Every row comes from one small tree of marks. Brackets hold a mark, then the marks that hang from it, in alphabetical order. Every link used is in the known rows. Which tree was each row made from?
(in the rows, 128 means zero)
Known rows
[A T]: [156  98 126  97 131 127 122 138 149 178 140 105 140 126 128  91 134 132
 153 154 119 124 126 116 120 176 109 134 135 119 118 123 157 141 152 130
 120 141 127 113 123 128 131 103 107 138 158 130 126 141 103 112 117 117
 125 114 152 114 108 134 119  76 124 120 144 138 127 144 127  97 101]
[P [Y A B Q]]: [118 155 120 152 123 112 132 169 117 106 135 144 147 152 104 121 133 125
 101 129 155 131 121 143  77  90 190  96 112 114 172  79  82 185  90 121
 156  66 145 129 142 164 114 141 140 134 155  78 133 108 154 172 149 187
 110 128 182 154 127 153 122 155 110 170 137 154 153 120 170 137 185]
[X T]: [145  82 136 125 132 153 141 110 139 144 113 110 118 122 164  91 125 101
 126 132 110 102 125 147 132 177 100 159 114 112  97 101 167 115 125 142
  98 143  86 106 113  89 149  98 101 136 135 136 119 179 118 110 128 100
 128  95 141 103 127 126 117 101 128 110 142 138 114 126 107  87  85]
[H [T A C P]]: [131 138 181 105 131 171 117  69 111 142 142 138 117 102 143 145 120 134
 118 122  89 148 153  95 159 151  72 126 150 156  95 188 179  66 150 127
  92 140  95 168 106  59 177 139 107 103  55 151 102 134 130 108 114  76
 151 117  67  90 130 113 183 147 160 125 106  93 106 120  67 161  55]
[B R [Y [P [T C H]]]]: [135 118  74 148 138  98 135 153 154 151 113  80 122 111 123 148 117 138
 117 131 140  99 107 140 141 123 161 138  91 121 123 107 103 131 115 132
 172 149 150 104 121 144  97 122 116  91 164 160 143 120 119 113 121 140
  95 149 146 124 145 137  96 112 147  85 133 126 165 139 157  87 188]
[Q Y]: [144 102 118 104 143 118 143 143 176 158 138 120 139 176 139  91 131 122
 146 127 113  92 103 154 127 150 119 162 106 133 128 106 110 133 106 110
 131 143 136  96 142 110 108 112  74 169 152 139 129 132 134 125 148 124
 122  97 157 114 119 109  98  86  99 115 177 139 106 133 154  80 156]
[P Y]: [130 111 154 109 139 144 135 146 149 172 169 107 159 140 146 114 122 120
 137 138 110 126 126 149 108 162 142 125 119 109 117 113 129 149 109 122
 127  92 123 127 117 109 139 120  89 127 131 109 120 119 124 128 136 115
 122  98 166 106 115 122 132 105 135 140 159 147 117 126 141 108 130]
[Y [A [T H]] B Q]: [129 158  88 155  98  94 126 155  95  75  95 152 119 141  90 114 140 135
 119 144 169 136 116 111  83  85 168 102 126 124 177  90  98 169 130 129
 147 115 149 113 145 197 112 134 181 145 175  95 137 139 138 169 122 196
 115 161 148 172 127 169  99 159  96 149 107 137 172 127 155 143 160]
[A [T P] Y]: [136 119 148  80 118 127 127 162 135 159 149 116 158  83 118 130 133 125
 194 154 134 150 131 106 135 180 114 104 145 120 136 159 157 138 159 105
 131 129 129 149 134 147 119 114 145 134 145 129 148 112  84 115 130 127
 148 130 139 135 127 132 150 102 133 146 117 142 120 124 114 150 100]
[Y Q]: [143 113 130 133 122 123 109 115 122 132 136 129 131 161 118 114 135 124
 124 128 142 119 115 147 112 135 146 145 115 124 132  91 125 157 119 128
 132 119 132  93 132 125 136 118 106 138 137 103 124 155 149 142 151 131
 122  94 162 118 111 116  93 103 112 123 154 139 118 128 152  94 147]
[C [T A [H L] [P [Y B]]]]: [119 150 167 128  92 178 147  97  95  95 146 159 141  89 146 150  89 120
 148 135 116 169 176  83 144 136  93 103 147  96 112 189 160  79 158 142
  79 109 125 162  89 121 171 151 136 121  62 168 123 163 118 103 111  73
 148 145  68 109 124 130 147 186 148 125  65 109 100 113  96 206  74]
[R [B [Y A P]]]: [126 113  74 152 141  90  93 154 174 169  91  78 106 162 107 126 133 128
 103  87 134  85 102 161 113 121 172 132  72 130 143  83 107 176  91 118
 180 170 159 116 162 146  78  99 109 148 173 119 121 116 138 143 151 152
 132 100 156 137 132 111  60  93 104 119 175 151 140  93 167  44 191]
[B R]: [161  80 116 149 152 126 135 134 149 183 138  93 130 141 124 102 120 115
 124 134 116 106 117 168 144 142 144 137 107 112 116  81 129 150 119 126
 137 116 136  75 128 111 127 119  82 131 151 124 127 134 128 125 145 126
 123  98 169  96  92 103  76  74 142  88 170 143 125 138 161  80 155]
[T A C [H L] P]: [120 133 175 120  92 191 136  55  79 100 133 164 119 108 160 172  96 143
 155 131 101 171 173  84 177 136  81 145 156 132  86 204 171  58 177 127
  72 158  97 155  93  95 194 141 143 100  48 159  89 159 115  95  87  37
 156 163  25 112 154 109 169 196 157 127  63  81  87 103  56 209  31]
[H L [T A]]: [136 109 185 122 164 121 115  91 135 159 155 130 135 143 155 112 139 142
 108  95  82 155 144 129 152 121  60 148 171 133  73 178 155  80 135 140
  82 134 109 143  83  95 192 126  97 115  61 120 105 141 137 118 111  77
 155  87  71  88  87  86 157 117 134 113 164 129  92 121 103 120  62]
[L [H [T A C P]]]: [128 127 182 114 148 157 112  59 110 150 148 131 121 129 158 133 110 150
 118 109  80 143 156 113 162 113  60 143 165 128  69 181 155  54 133 120
  74 159 110 148 100  88 202 136 120 122  66 138  95 143 124 107 123  57
 157 121  58  90 109  91 181 127 132 131 128 100  94 123  79 158  52]
[P [T [A [Y [Q [J B]]]] C]]: [120 126 109  99 100 149 151 136 120 102 143 136 154 107 111 139 122 139
 132 138 142 123 131 126 132 158 133 124 146 158 149 132 136 151 141 132
 156 123 129 144 139 124  92 138 143 117 130 150 148 108 118 114 112 141
 107 170 151 135 151 169 148 140 162 135 107 117 142 161 138 178 122]
[H [T P]]: [132 114 178 109 157 140 109  92 141 161 146 115 125 122 146 118 127 125
 121 115  88 142 129 125 140 149  84 132 141 131  95 155 162  86 127 130
  94 131 106 137 101  78 176 130  88 124  90 129 115 142 135 120 130  86
 156  88  98  88 100  89 155 107 144 110 144 114 106 119  88 106  88]
[R [B Y]]: [154  80  97 143 141 108 105 140 169 188 112  74 129 156 120 129 117 125
 112  87 113  84  98 181 122 149 145 147  77 124 123  96 121 160  92 112
 173 166 153 100 140 122  96 106  91 153 152 144 121 139 127 122 162 117
 135  91 157  97 107  91  52  77 121 100 183 138 114 110 174  40 162]
[B R [Y A P Q]]: [127 145  62 183 145  65 108 174 157 133  98  96 101 149  85 137 153 137
  94 111 174  92 103 157 116  75 205 124  67 124 165  59  62 182  97 126
 190 134 170 100 169 175  72 111 120 122 187 113 135 108 162 173 164 201
  98 121 170 154 140 133  67 101  95 111 160 160 175 106 198  79 252]
[T A C H [P [Y B]]]: [117 164 171 122  76 201 160  94  74  82 140 167 132  80 143 187  80 133
 147 143 116 166 163  86 143 142 128 102 135 135 122 184 145  89 154 114
 102 111 105 171 107 104 163 162 156  97  67 148 103 130 109 114 100  79
 132 182  67 120 166 151 175 222 171 156  40  84 115 110  76 232  70]
[Y [A [T H]] B P [Q J]]: [109 186  61 165 113  77 123 173 119  47  72 165  92 155  81 117 164 132
 110 146 191 132 115 119  77  60 195  95 118 143 197  72  69 185 130 147
 162 116 163 113 175 216  60 139 201 153 202  85 149 102 143 185 118 221
 101 177 158 209 143 183  93 157  90 157 110 141 190 139 157 132 205]
[C [T A H P]]: [123 138 156 111  84 195 138  78 106 110 135 140 122  88 137 135  91 120
 162 151 118 145 173  76 153 175  86 116 130 114 107 177 191  77 169 138
  72 147 116 148 112  93 165 128 115 126  76 182 114 183 112  96 108  63
 151 130  75  98 134 132 127 155 148 105  69  99  98 108  79 180  66]
[A [T C] [Y Q]]: [133 133 118 100 105 120 119 160  99 137 137 132 162  93 109 141 150 133
 177 169 159 139 123 108 114 156 121 117 154 132 147 150 141 153 153 112
 155 130 136 135 149 164 108 122 174 125 154 134 159 113  99 115 132 157
 125 140 163 147 135 146 141 109 119 148 114 133 131 158 146 144 110]
[Y A Q]: [119 137 108 145 124 113 104 133 122 118 123 132 121 171 104 104 149 133
 112 131 150 115 125 135  97 108 162 131 109 130 155  78 116 173 116 129
 137 124 135 113 156 147 124 112 120 143 156  89 118 140 162 166 140 164
 123 108 161 150 130 138  98 121  95 138 151 149 146 106 152 106 164]
[J [B R] [Q Y]]: [144  54  90 119 147 108 168 164 184 145 122  95 109 182  96  92 138 118
 127  76 122  64  66 211 152 127 183 165  75 128 169  49  77 186  96 138
 183 149 176  57 189 124  42 121 103 195 184 180 158 115 157 142 179 168
 105 128 185 117  95  91  47  35 107  69 181 139 130 162 221  78 235]
[C [T [A [Y B Q]] H P]]: [118 161 148 126  71 171 141 109  78  74 128 160 138  75 115 158  95 118
 166 147 151 157 161  81 137 148 112  92 139 114 140 175 161 102 155 122
 100 118 133 152 126 133 142 147 161 130  81 163 142 164 113 114 132 109
 150 143  93 124 135 144 126 180 139 127  54 109 105 111 108 206  97]
[Q J [Y P]]: [129 128  88 115 160 107 148 161 204 124 116 138 112 195 133  95 156 117
 136 127 128  82 101 173 121 130 140 155 101 151 149  83  80 149 106 127
 143 139 148  93 175 125  50 117  94 186 175 138 140  94 139 143 149 149
 110 113 171 148 130 120  86  76  95 121 187 140 124 149 162  72 200]
[H L [T [A Y] P]]: [121 127 202 109 153 127 117 101 125 139 160 142 144 109 148 144 134 138
 137  96  93 178 152 115 163 123  60 126 178 133  87 209 157  76 145 127
  84 125 109 173  88 104 187 136 121 112  48 121 118 123 125 123 124  79
 174 103  54 102 104  82 186 138 143 134 136 126  85 103  88 166  59]
[Y [B R] P [Q J]]: [147 141  74 199 143  80 128 160 132  82  89 150  97 166  86 122 148 109
  82 123 174 111  97 179 108  62 209 112 101 135 184  41  56 196 101 139
 178  82 166  67 165 169  55 157 151 148 182  88 153  98 158 173 168 208
  94 134 192 164 105 133  55 117 114 124 144 144 161 167 191  92 248]
[R [B [Y Q]]]: [151  93  91 154 131 100  98 136 156 163 106  90 125 158 110 139 122 126
 103  83 130  89  91 182 112 131 159 143  74 127 137  92 105 177  89 114
 183 157 160  98 146 139  89 115 108 154 152 136 126 140 141 138 174 135
 129  96 160 106 111  95  43  90 115 106 180 142 120 109 189  48 178]

Which tree is each row?
[150 130 126 127 127 120 135 154 131 132 140 135 138  91 113 131 125 125
 137 147 136 155 123 118 119 127 152  93 121 108 155 124 115 157 144 126
 149  89 145 132 117 154 111 149 140 128 153 124 139 108 112 139 142 149
 115 156 149 125 118 142 128 129 136 137 110 137 148 142 143 157 148] => [A [T [P [Y [B R] Q]]]]
[133 143 145 133 120 160 155 128 137 100 150 151 123 113 108 158 118 128
 122 107 129 143 135 150 145 124 171  97 105 134 159 121 109 158 131 129
 142  88 140 148 146 108  95 155 118 134 106 135 117  96 140 162 156 133
 118 154 128 118 135 129 123 151 152 139 108 125 126 114 147 200 165] => [T A [P [Y [Q [J [B R]]]]]]
[ 97 148  85 116 129 116 104 134 140 133 119 113 113 139 121 102 140 139
 109 155 145 116 142  86 109 124 155 124 128 141 148  99 141 145 135 147
 136 141 122 146 136 138 115 107 125 107 173 101 121 110 135 125  87 156
 113 146 149 175 171 174 156 136 128 141 120 136 175 124  97 111 142] => [Y A [P [T C]]]
[118 141 174 132 145 113 116 112 102 130 136 148 141 118 140 147 142 137
 116 107 115 161 145 114 149  98  75 131 190 141  98 193 140  81 135 128
 106 122 111 163 102 120 167 140 153  99  65 118 128 108 129 111 111 111
 154 114  77 128 110 104 186 149 134 141 121 124 104 138 101 150  74] => [H L [T [A [Y B P]] C]]
[111 142 126 123 122  98 107 163 123 129 133 126 142 133 106 133 152 118
 158 136 170 130 111 136 108 131 166 120 127 125 151 110 116 175 116 113
 150 113 141 121 157 161 105 114 147 132 153  78 154 109 129 146 153 171
 128  97 172 162 131 123 116 108 106 152 144 159 122 121 151 105 167] => [A [Y P Q]]
[160 103  92 170 144  89 126 156 152 154 121  92 128 141 102 140 133 131
 108 109 150  92  92 182 130 111 173 141  72 116 138  77  80 165  97 118
 178 128 161  76 139 147  95 122  98 124 158 143 137 133 146 146 178 156
 102 106 171 103 112 108  54  85 116  88 170 143 139 126 207  77 217] => [B R [Y Q]]
[133 145 168 127 132 149 134 110  98 129 137 141 133  73 121 161 117 127
 123 119 114 153 140 111 158 126  97 101 156 150 121 180 151  86 138 112
 122 114 112 164 119  93 151 157 138 100  70 146 129 106 119 116 135 119
 148 133  90 105 124 116 171 155 168 130  94 102 116 131  98 180  90] => [H [T [A [Y [B R]]] C P]]
[105 146  71 104 145  89 130 165 188 131 124 123 120 165 127  88 146 137
 127 137 138  99 109 114 109 116 151 139 109 143 158  94  99 150 112 129
 148 141 141 132 150 149  81 109  96 154 187 112 137  99 140 144 117 171
 110 136 160 167 162 155 127 117  98 137 161 152 160 119 138  94 186] => [Q [Y A [P T]]]
[116 124 156 122 108 170 154 107 114  88 117 140 114  84 173 147 110 104
 144 134 116 144 134 126 129 153 120 131 113 101 107 144 151 101 133 144
  91 123  89 139  95 109 159 131 142 122 113 142 121 173 113 126 122  95
 126 143 100 114 154 136 142 170 141 127  97 119 120 104  86 160  81] => [X [T H [P [Y Q]]]]
[113 134  90  99 127 115 141 137 163 127 123 128 126 144 149 116 125 132
 145 147 127 105 106 113 125 132 128 154 123 141 132 128 115 118 123 129
 136 151 131 122 127 131 102 122 108 138 162 143 139 118 123 111 105 133
 108 149 137 146 161 145 132 127 119 118 134 122 137 145 121 102 149] => [Q [Y [P [T C H]]]]
[140 100 131 108 116 141 130 110 106 147 130 126 138 119 156 125 127 141
 164 160 112 147 141 100 139 151  76 151 162 115  89 173 158  93 172 139
 102 164 116 120 101 139 162 119 150 120 127 157 122 154  94  89  81  81
 134 151  96 119 120 125 140 120 133 112 111 107 115 153 104 130  53] => [A [T C [H L]]]
[142 135  80 138 153  95 155 170 187 101 102 151 115 198 118  95 149 113
 117 121 139  84  93 179 111 105 155 144 103 151 169  66  60 158  95 122
 157 119 156  84 173 141  42 135 113 188 182 127 151  88 140 152 154 174
 105 125 177 159 121 128  81  99  94 131 173 139 130 160 175  77 219] => [Q J [Y B P]]
[119 152 188 101 134 176 127  87 115 141 158 140 132  86 149 156 119 136
 120 124  89 157 154  96 146 147  83 110 150 149  99 195 165  75 139 127
  99 115  96 187 101  65 175 147 109  94  53 148 105 114 126 113 117  82
 142 126  76  90 136 121 202 159 166 139 101 101 112 119  74 179  62] => [H [T A C [P Y]]]
[109 159  88 153 116  94 118 149 104  96  85 144 104 139 111 115 144 139
 120 150 158 141 140  84 107  76 150 113 146 123 155 116 113 135 148 140
 128 139 138 136 141 191 117 125 187 124 172  99 131 116 124 133  84 171
 124 170 118 198 143 163 140 161 101 150  86 131 168 133 109 131 135] => [Y [A [T C [H L]]] B P]
[133 114 179 122 154 139 114  75 111 154 149 139 135 136 161 129 135 143
 108 108  83 154 153 116 159 119  49 153 179 141  72 192 161  65 144 142
  84 142  98 151  85  85 195 133 112 101  50 141 104 139 137  99 102  69
 152 103  61  92 104  92 176 132 142 115 139 109  92 136  90 134  43] => [H L [T A C]]
[113 145 151 113 142 115 130 140 139 117 134 132 126 127 110 132 152 129
 124 102 132 130 115 148 131 123 125 114 148 158 137 143 125 133 117 134
 136 122 133 148 153 116 105 134 133 134 104 121 143  99 139 151 142 155
 132 110 126 130 112 120 137 111 129 130 146 135 121 135 138 133 139] => [H [T [A [Y P [Q [J B]]]]]]
[117 136 120 103 116 143 128 134 118 127 165 133 166 106 141 141 117 135
 116 159 128 140 128 113  98 142 145 119 136 122 136 133 126 149 120 139
 154  84 122 149  93 129 132 148 127  96 135 124 139 113 127 115 111 133
  94 158 166 124 152 168 170 154 159 148 117 124 156 160 134 152 125] => [P [T C] [Y Q]]
[121 112 162 135 111 177 159  94  86  83 108 153 121  86 189 157 100 105
 132 131 104 153 147 120 146 130  87 140 138 102  95 169 150  68 140 143
  81 123  80 144  80 109 177 144 163 110  92 162 117 168 107  98 104  73
 137 159  74 120 151 128 170 190 150 131  72 100 111 126  73 175  50] => [X [T C [H L] [P [Y B]]]]
[126 138 179 122 141 142 119  86  95 131 144 138 134 116 142 144 112 143
 126 105  97 147 150 119 156 101  72 125 174 125  89 182 140  68 122 107
  89 139 117 152 111 113 188 146 148 125  71 129 116 129 119 114 133  85
 160 130  71 107 105  97 183 140 132 147 117 106  99 126  95 171  69] => [L [H [T [A [Y B]] C P]]]
[136  96 172 126 169 123 105  83 119 169 144 126 136 148 170 117 139 136
 106 112  81 141 139 135 148 118  49 165 179 127  68 177 152  64 130 144
  88 143 102 131  84  94 194 129 110 111  75 140 116 147 138  95 108  71
 153  90  85  95  88  76 165 108 135 104 158 110  92 151  98  96  58] => [H L [T C]]
[102 151 105 109 129 116 128 163 140 121 162 127 155 124 125 118 130 141
 110 147 138 139 127 117  82 124 170 100 125 118 156 108 109 179 112 142
 156  79 135 154 106 156 119 134 122 110 161  94 139 105 140 154 112 168
  96 154 176 146 153 180 155 154 137 158 140 152 179 123 149 148 155] => [P T [Y A Q]]
[125 141  73 186 145  82 123 168 138 122  93 115  98 156  87  99 139 118
  88 127 165 109 119 138 107  69 202 103 101 122 174  44  87 179 107 128
 159 102 150  99 162 167  88 127 133 132 191  74 134  98 151 161 137 204
 113 129 176 176 123 146  90 128 111 134 138 158 176 122 159  92 217] => [Y A [B R] P]
[130  93 133 125 107 181 154  92 100 115  98 123 113 102 178 125 110 107
 140 148 110 112 135 128 140 172  84 166 128 118  84 137 175  79 143 145
  86 162  75 112 109  88 168 109 138 117 117 165 116 192 105  86  98  77
 126 131 105 107 149 139 132 138 141 104 102 105 114 135  81 120  49] => [X [T C H]]
[105 178 132 137  70 149 141 125  59  67 110 163 131  98 111 178 115 129
 156 146 171 151 136  95 129 117 148 110 148 149 146 158 128 126 146 113
 131 125 125 144 148 153 127 142 194 102 102 118 137 124 114 125 109 144
 123 166 106 162 164 160 138 197 135 158  62 112 126 124 115 191 110] => [T [A [Y B P Q]] C H]
[101 142  88 131 131  91 111 147 147 127 112 100 122 144 130 134 135 152
 117 124 141 111 128 112 120 110 142 146 110 126 125 124 107 120 121 136
 145 166 138 140 121 163 120 103 134 100 154 135 126 128 134 121  94 135
 115 145 114 159 166 150 137 141 114 127 127 129 162 108 126 103 155] => [B [Y A [P [T C [H L]]]]]
[132 125 114 152 135  88 136 186 128 141 123 112 142 120  97 127 131 107
 142 133 164 124 106 154 121 117 179 107 128 115 157  88 101 174 107 108
 163  94 149 103 153 165  87 129 145 129 170  85 161  94 117 139 156 185
 127 111 188 155 109 122 101 106 125 139 139 159 135 137 166 100 190] => [A [Y [B R] P]]
[128 130 117 108 128 128 113 140 144 149 130 118 121 130 112  97 142 137
 143 149 128 132 145  98 119 147 127 114 123 125 141 116 150 141 154 127
 120 146 125 141 141 141 128 104 118 139 160 120 114 127 121 140 114 135
 140 134 130 143 137 147 136 112 117 139 126 139 149 105 108 133 116] => [Y [A [T P]]]
[120 149 112 148 122  87 127 181 120  88 114 147 139 147  92 134 151 110
 135 131 180 124 102 163  97 105 184 107 128 135 180  84  82 187 104 114
 169  90 155 105 172 176  69 137 171 149 166  79 168  94 134 161 163 195
 120 118 190 179 120 135  98 121 105 159 140 153 135 146 174 112 202] => [A [Y B P [Q J]]]
[129 112 177 118 159 145 104  68 115 161 148 119 122 139 165 125 115 142
 119 110  78 134 144 127 156 113  58 151 163 116  67 169 149  53 122 122
  77 157 114 131 100  94 203 133 117 131  84 137 106 151 126 102 129  59
 160 112  75  91  96  79 171 107 126 122 143 100  96 132  87 126  62] => [L [H [T C P]]]
[140 106 139 123 109 187 147  87 113 121 107 133 112  96 160 120 119 112
 123 137 115 108 152 120 148 180  89 153 124 138 100 133 182  96 148 138
  93 152  72 135 120  72 155 108 119 115 102 158 104 170 112  96 110  86
 123 125 107 104 158 152 147 139 141 124 100 119 115 127  87 144  51] => [X [T A C]]
